Known rows, with every step that occurs
T B: [  1, -15,  -5,  12,  17,   6,  -1,  -9,  -7,   2,   3, -10,  16,  -9, -14,
   1,  -3,   9, -11,   1,   1,  -5,   4,   4,  -7,   4,  -3,  -4, -10, -19,
  -9,  13]
U S: [ -6,   2,  10,  -3,  12,   1,  16,   5,  -1,   6,   0,  -7,  -4, -14, -12,
   3,  -9,  12,  -5,   2,  -9,   5,   9,  16,   8,  23,  -7,  -6,  11,  17,
  -5,  -1]
D B G R S M: [ 11,   1, -25,  -3, -36,   0, -27, -10,  16, -16,  19,  12,   4,  21,  10,
   0,  13, -10,  29,   7,  11,  -6, -32,   1,  -6, -21,   1,   4,   4, -11,
  -9,  -9]
G S T U: [  4,   5,   2,   7,  -4,  -1,  -5,  15,  -6,  -1, -15,   0,   3,  -2,  11,
  -2,  16,   2,  10,   3,   0,  11, -11,   6,   5,  -2,   0,   0,   2,  -3,
  27,   5]
S M: [-16,   1,  -2,  25,   4,  -3,   1,  -3,  -5,  -8,   8,   0,  18,   2,   9,
   0, -13,  20,  -6,   8,  -1, -13, -16,  -1,   6,  25,  12, -16,  11,   8,
  -7,   4]
D B: [ 16,   2, -11,  18,  12,  -4,  -3, -10,  -7,  -1,   3,   0,  19,  -5, -10,
   1, -17,  17, -18,  10,   4,  -5,   9, -16,   2,  18,   5,  -2, -18,   2,
 -25,  11]
X P: [ -9,  13,  12,  22,  37,  -8,  14,  -3, -16,  -2,   1,  -4,  16,   1,  -3,
  10, -18,  16, -17,   6,  -6,   4,   4, -10,  16,  41,  18, -10,  15,   4,
  -3,   4]
S G: [ -9,   1,  18,  14,  13, -12,  26,   4,  -3,  11,  -6,  -2, -11,  -5,  -1,
  -1, -12,  24,  -5,   8,  -1, -10,   7, -10,   1,  -1,   4,   7,   6,   0,
 -15,   2]
T B G S V: [-12, -10,  -1,  10,  -6,   3,   0,   7,   2,   1,  -6, -19,   1,  -3, -11,
 -11,  19, -21,  17,   0,  14,   3,  -4,   8, -11, -35,  -9,  16, -16, -32,
   3,   6]
P S G R: [ -2,  -4,  13,   4,   0,  10,  26,   0,   3,  22,   0,  19, -29, -16,  -5,
  -7, -19,  12,  13,  15,  -9,  -7, -17,   0,   0, -19,   3,   9,  13,   4,
  10,   3]
D B G S T U: [ 20,  10, -15,   8, -33, -13, -25,  15,   9,  -2, -15,  -8,   7,   4,  -4,
  -2,  30,  -3,  18,   3,  13,  11, -22,  -6,  -1, -23,  -3,  15, -17, -26,
  -3,   7]
X P K: [ -5,  11,  17,  17,  48, -11,  28,  -5, -25,  12,   0,  11,  21,   7,   5,
   4, -22,  21, -20,   7,  -3,  -6,   4, -13,  22,  42,  37,  -2,   9,  18,
  -3,   1]
B V R: [ -9,  -1,  -2,   6,   4,  -7, -15, -11,   0,  -3,  16,  -7,  10,  -2,   1,
  11,  -1,   3,  -8,  -8, -11,  -3,  12, -11,  -1,   8,   2,  -4,  -1, -13,
   2, -20]
R S: [ 10,   7,   5,   3,  18,  11,   3,  -6,  -8,  -3,   2,  -1,  -4,   3,   6,
   7,  -6,  -6,  -6,   3,  -6,   4,  23,   2,   4,  12,   0, -13,  13,  14,
   2,   4]
T U S B D: [-20,  -7,  -4, -33, -18,  17,  -8,  17,   4,  16, -14, -10,   5,   2,  -1,
 -17,   0,   2,   1,  -9,  -6,   6,   7,  28,  -2,  -9, -12,   2, -10,  23,
   0,  12]
P M: [  1,  16,  10,  31,  24,  -3,   6,   3,  -7,  -5,   4,  19,  11,  -7,  -7,
   5, -26,   6, -19,  15,  -9, -13,  -5, -14,   8,  30,  15, -11,   2,  22,
  -5,   5]
T B D: [ -2, -23,  -8,  13,  21,  16, -11,  -9, -12,  14,   2,  -8,  18,   1, -13,
  -8,  -5,  14, -17,   2,   7, -10,  15,   0, -16,  -8, -10,   3, -16, -17,
 -15,  20]
S B G R: [-13,   9,  11,  -8, -16,   0,  -4,   2,  18,  -5,  -1,  10, -11,   6,  -5,
  -5,  -5,   1,   7,  -3,   6,  -8, -15,  -3, -12, -21,  -7,  20,   0, -16,
 -14,  -4]
B D: [ -3,  -1,   9,  20,  28,  11,  -3,  -3, -14,  15,  -2,  -2,   9,   6,  -5,
  -5, -18,  20, -22,   7,   4,  -8,  22, -12,  -4,  13,  -3,  -1,  -2,   9,
 -19,  12]
T B V R S: [  4, -22, -23, -18, -12,   7, -27, -15,   1,  -6,  20, -12,   8,   2,   1,
  10,  23, -26,   6, -17,  -8,   4,  19,  11, -10, -20,  -7,  -5,  -6, -33,
  19, -14]
U S G: [-12,  -1,  19, -10,   0, -11,  33,  13,   8,  14,  -6,  -7, -21, -15,  -6,
  -2,  -5,  20,   7,   5,  -6,  -1,   6,  13,   7,  -1,  -6,  11,  10,  13,
 -11,  -6]
V R S T: [ 16,   6,   1, -16,  -7, -12,  -1,   8,   2, -11, -10,   9, -20,   7,  18,
  11,  11,  -8,  -4,  -1,  -1,   2,   3,   0,   6,   5,   0, -15,  12,   2,
  22, -12]
D B V R S: [ 19,  -3, -29, -15, -18,  -4, -28, -16,   2,  -9,  20,  -1,  11,   9,   3,
  11,   9, -17,   0,  -8,  -4,   4,  21, -10,   0,  -5,   1,  -5, -16, -10,
   2, -16]
D B G R S: [ 27,   5, -15,  -8, -14,   5, -20, -13,  12,  -6,  12,   9,  -7,  13,  -4,
   3,   8, -13,  17,   4,   8,   2,  -5,  -6, -10, -25,  -5,  14,  -1, -12,
 -14,  -7]
U S T B V R: [  0, -21, -13, -33, -34, -12,  -7,  12,  17,  -7,   1,  -8,  -2, -15,  -5,
   4,  30,  -7,   7, -19,  -6,   3, -13,  15,  -8, -16, -19,   3, -15, -26,
  17, -17]
B G R: [ -2,   6,  14,  11,   5,   0,  -9,  -8,  10,   0,   8,   6,  -8,   2,  -8,
   4,  -3,   8,  10,   3,   1,  -5, -13,  -7, -10,  -8,  -3,  12,  14, -16,
 -13, -12]
S T U: [  8,   1,   5,   4,  -6,  -8,  -8,  11,   1,  -4, -21,  -2,   8,  -1,  13,
   0,   4,  13,  -3,  -2, -11,   6, -17,  -6,   2,  10,   6, -12,  -3,  11,
   8,   9]
Z P: [ -7,   8,   6,  32,  42,   4,  15, -15, -23,   9,   7,  -9,  10,   0,   0,
   3, -11,  20, -12,  -2,   4,   0,   1,  -3,  10,  44,  19, -13,  18,  30,
  -8,   7]
D B G R: [ 16,   4,  -9,   9,  -8,  -4, -18, -12,  12,  -2,  11,   8,   4,   3, -15,
   0,  -2,   9,   8,   6,   9,  -6, -16, -16, -11, -13,  -3,  17, -10, -22,
 -27,  -6]
G R: [ -1,  -1,   8,   7,  22,   7,   2, -13,  -1,  -2,  11,  17,   1,  -1,   1,
   1, -17,  13,   1,   6,  -3,  -5,  -6,  -4,  -3,   7,   0,   2,  10,   1,
   2,  -9]
Z P Y: [ -6,  -2,  17,  41,  49, -11,  21, -10, -28,  17,   8,  -1,  18,  -1,   3,
  -1, -15,  12, -25,   3,   7,   7,   0, -16,  19,  52,  41,  -6,  22,  53,
  -2,   1]

Rows
[  7, -12,  -1, -19, -14,  -4,  13,  16,   9,  -2, -16,  -4,  -6, -19,  -9,
  -2,  13,   7,  -2,  -5,  -1,   2, -14,  17,  -3,  -4, -18,   0, -10,  -4,
   4,   8]
U S T B
[  5,   7,  15,  -9,  -6,  -9,  21,  18,   8,  -3, -19,   3, -15, -15,   1,
   2,   1,  14,  -6,  -1,  -5,   4,  -8,   4,   7,  15, -11,  -4,   4,  21,
   1,   1]
U S T
[  2,  -7,   6, -20,   4,  13,   8,  -7,   2, -12,  -1,  17, -18,  10,  23,
  -8, -10, -21,  14,   1,  -7,   5,  -2,   2,  -4,  -9,  -1,  -3,   3,  28,
  23,  -9]
G R S V
[  4, -18, -12,  -9, -22, -14, -17,   1,   9, -12,   0,  -4,   9,  -6,   3,
   6,  21,  -2,  -4, -16,  -3,  -6, -13,  -9, -12, -15,  -9,   1, -23, -36,
  11, -11]
S T B V R
[ -7,  15,  13,  27,  11,   1,  -2,   4,  -3,   6,   4, -11,  -2,  -1, -15,
   6,   9,  -2,   8,   7,  13,   4,  11,  -1,   0,  -6,  -6,  13,  15, -25,
  -9,   1]
B G S
[  5, -20,  -3, -18, -12,   6,   4,  17,   4,   9, -16,  -3,  -4,  -8,  -8,
 -11,  13,  12,  -8,  -5,   6,  -2,  -5,  15, -11, -14, -25,   5, -16,  -2,
  -5,  13]
U S T B D
[ -3,  12,   9,  24,  27,   6,  19,   2, -18,  14,  -6,   0,   3, -14, -12,
   7, -24,   7, -16,  13, -14,   9,  -1,  -3,  23,  36,  20, -22,  20,  14,
  10,  20]
X P S
[-13,  15,  13,   3, -12,  -4,   1,   8,  11,  -2, -12,  -8,  -2,   2, -10,
  -2,  -4,   2,  -8,  -3,   7,  -8,   1,  -7,  -5,  -8,  -3,   9,  -5, -11,
 -28,  11]
S B G
[ 20,   0, -12, -19, -25,   4, -13,  -7,  15, -12,  -1,   9, -15,  15,   9,
 -10,   5, -24,  22,   0,   4,   3, -12, -10, -11, -32,  -4,  12, -18,   4,
  -6,  -7]
D B G R S V
[  7, -12,   3, -27, -33,  -5,  -3,  13,  28,  -5,  -7,   3, -19, -10, -11,
  -2,  29,  -1,  24,  -9,   3,   1, -36,  19, -17, -35, -25,  22,   0, -27,
   2,  -9]
U S T B G R
[ -5,  -3,  -3,  20,   4,   5,  -9,   0,  -1,   4,   8, -19,   6,  -5, -25,
   1,  22,  -9,  13,   3,  18,   2,   3,  13, -11, -26, -11,  16,   0, -51,
  -6,   7]
T B G S
[-19,  -4,   7, -26,  -4, -12,  14,  11,   4,   1,  -5,  -8, -17, -10,   3,
  -3,  -6,  -4,   3,  -3,  -9,   5,   4,  20,  11,  11,  -1, -11,   0,  20,
  17, -19]
U S V R
[ -9,   1,  22,  31,  44, -25,  20,   4, -22,   7,   2,   6,  23,   1,   0,
   5, -21,   9, -30,  11,  -3,  12,   1, -22,  26,  48,  40,  -1,  19,  26,
   2,  -2]
X P Y
[  2,   0,   7,  -7,   7,   8,  13,   1,  -6,  -6, -12,  -1, -10,   6,  18,
  -6, -10, -17,  -2,   1,  -6,   5,  15,  -4,   4,   3,   2, -12,  -3,  32,
   9,   5]
R S V
[  0,  -9,   1,  16,   1,  -2, -13,  -5,   4,   3,   1, -21,  11,  -6, -23,
   4,  11,   3,  -1,  -2,   6,  -6,  -2,  -1, -15, -14,  -6,   5,  -5, -35,
 -23,  11]
T B G
[ -6,   6,  -7, -30,  -9,  -1,  -1,   2,   1,  -8,   0,   5, -11,  11,   8,
   3,  -2, -17,  -3,  -4,   2,  -1,  18,  15,   6,  -2,   2,  -9,   4,  -1,
  16,  -7]
V R S B
[  1,   1,  -7, -13,  -4,   0, -18, -12,   0,  -7,  17,  -3,  -1,   8,   9,
  14,  10, -20,   2, -10, -11,   6,  24,  -2,  -1,   0,  -2, -11,   6,  -7,
  16, -19]
B V R S
[-23,  -8, -11,  -8, -21,   0, -10,  10,   2,  -1,   5, -13,  15,  -4,  10,
  -2,   8,  11,  19,   0, -15,   5, -25,  34,  12,  18,   6, -19,  15,  20,
  14,  -3]
T U S M
[ 14,  -1, -17,  14,  -3,   0, -13, -13,   1,  -5,   9,  -4,  27,  -5,  -6,
   1,  -8,   8, -13,  -3,  -3,  -4,  10, -29,  -6,   8,   0,   4, -29,  -3,
 -27,   4]
D B V
[  5,   3,  -2, -10,  12,  -2,  -6,  -8,  -7,  -2,   9,   0,  -9,   7,   6,
  13,   0,  -9,  -2,   2,  -4,   3,  21,  10,   7,  11,   6, -17,  17,  -3,
  16, -14]
V R S
[  9,   7,   9,  -5,  -2,   8, -11,  -9,  10,  -6,   9,   6, -17,  12,   1,
   7,   9, -16,  19,   1,   0,   4,  -2,   2,  -9, -19,  -7,   8,  21,  -6,
  -1, -12]
B G R S
[ 19,  -5,  -2, -26, -16,   7, -14,   3,   8, -11, -10,  19, -11,  12,  27,
   0,  16, -11,  22,  -4, -12,  12, -21,   7,  -2, -11,  -3,  -6,  10,  14,
  36,  -8]
G R S T U
[ -7,   1,   6,  24,  21,  16,  27,  -3, -22,  20, -11,  -6,  -8, -14,   3,
 -12, -21,  -2,  -6,   1,  -6,   5, -11,   0,  16,  30,  23, -23,   6,  58,
  13,  23]
Z P S V
[ -5,   3,  -7,   9,  -3,   6,  -3,  -3,  -6, -12,   8,   3,   8,  12,  19,
   3,  -2,  -2,   5,   7,  -2,  -4,  -4,   9,   8,  14,   9, -20,  18,  15,
   6,   1]
R S M
[-19,   9,  -1,   0,  -8,  12,   3,   5,   0,  -6,   4,   1,  11,  -2,   0,
  -8,   1, -13,   1,  -9,   6,   1,  15,  -3,  -2, -13,  -9,  17, -14, -12,
   5,   2]
G S B V
[-20,   5,   2,   2,  10,  17,   4,  11, -13,  11,  -4,   7,   2,   9,  -3,
 -18,  -9,   0, -10,   5,  20,  -5,  23,   6,  -4, -14, -10,  16, -11,  -4,
  -3,  16]
G S B D
[  6, -15,  -6,   7,   5,   9,  -3,   9, -10,   7, -10,   5,   5,   2,  -5,
 -13,  17,   3,  -5,   5,  22,  -3,   1,   2, -13, -25, -20,  14, -16, -27,
   8,  17]
G S T B D
[  1,   2,  11,  -5,   5,  -1,  23,   1,  -2,   6,  -6,   0, -19,   4,  10,
   1,  -2,   3,   5,   6,  -2,  -2,  18,  -2,   2, -11,   1,   1,  12,   8,
  -2,   0]
R S G
[-18,   4,   3, -26, -24,   8,  11,   9,  15,  -2,  -4,  -7,   0, -11,  -4,
  -5,  -2,  -6,  -3, -18, -10,   2,   8,   8,  -1,  -2, -14,   8, -13,  13,
  -6,   0]
U S B V
[-12,   0,  -2,  11,  16,   5,  18,  -4, -21,  21,  -3,  -6, -14, -11,   4,
  -6, -15,  -6,  -3,  -1,  -5,   6, -12,   7,  18,  30,  26, -27,  12,  41,
  26,   5]
Z P S V R
[ 39,   7,  -9, -16, -34,  -7, -15,   1,  21, -16,  -7,  20, -17,  13,   7,
   2,  18, -11,  17,   2,  10,   2, -23, -16, -11, -28,  -9,  16,  -7,  -9,
  -8,  -6]
D B G R S T
[  0,   2,  -1, -31,  -6,  18,   5,  -5,   7, -11,   3,  25, -13,  12,  13,
  -6,  -8, -17,   8,  -3,  -1,  -1,   1,  11,  -3, -15,  -6,   5,   4,  10,
  15,  -2]
G R S B
[ -1,   9,   1, -18,  -3,  10,   9,   3,   0,  -8,  -8,   5,  -5,   7,   8,
  -3,  -8, -13,  -8,  -3,   1,  -1,  19,   6,   3,  -1,  -2,  -6,  -1,  16,
   1,  12]
R S B
[ 12,  -7, -24, -22, -30, -16,  -7,  -9,   8,  -1,  13,  -2,  -7,   8,   9,
   5,  14, -10,  12,  -6,   1,  -3,  16, -12,  -3, -29,   1,  11, -17, -19,
  -5, -19]
D B V R S G
[ 15,  10,  -6,  21,  -5,  -9, -15,  -4,   6,   0,   1, -11,  12,  -1, -18,
   5,  -2,  10,  -8,   5,  10,  -4,   1, -21,  -5,   1,   2,   7, -14, -15,
 -40,   9]
D B G
[-20,   1,  -7, -16, -17,  -5, -10,  -1,   7,  -9,   6,  -1,   6,   1,   4,
   1,  -5,  -6,  -9, -15,  -4,  -7,   9,  -7,  -2,  -3,   0,   1, -15, -14,
   1, -12]
S B V R
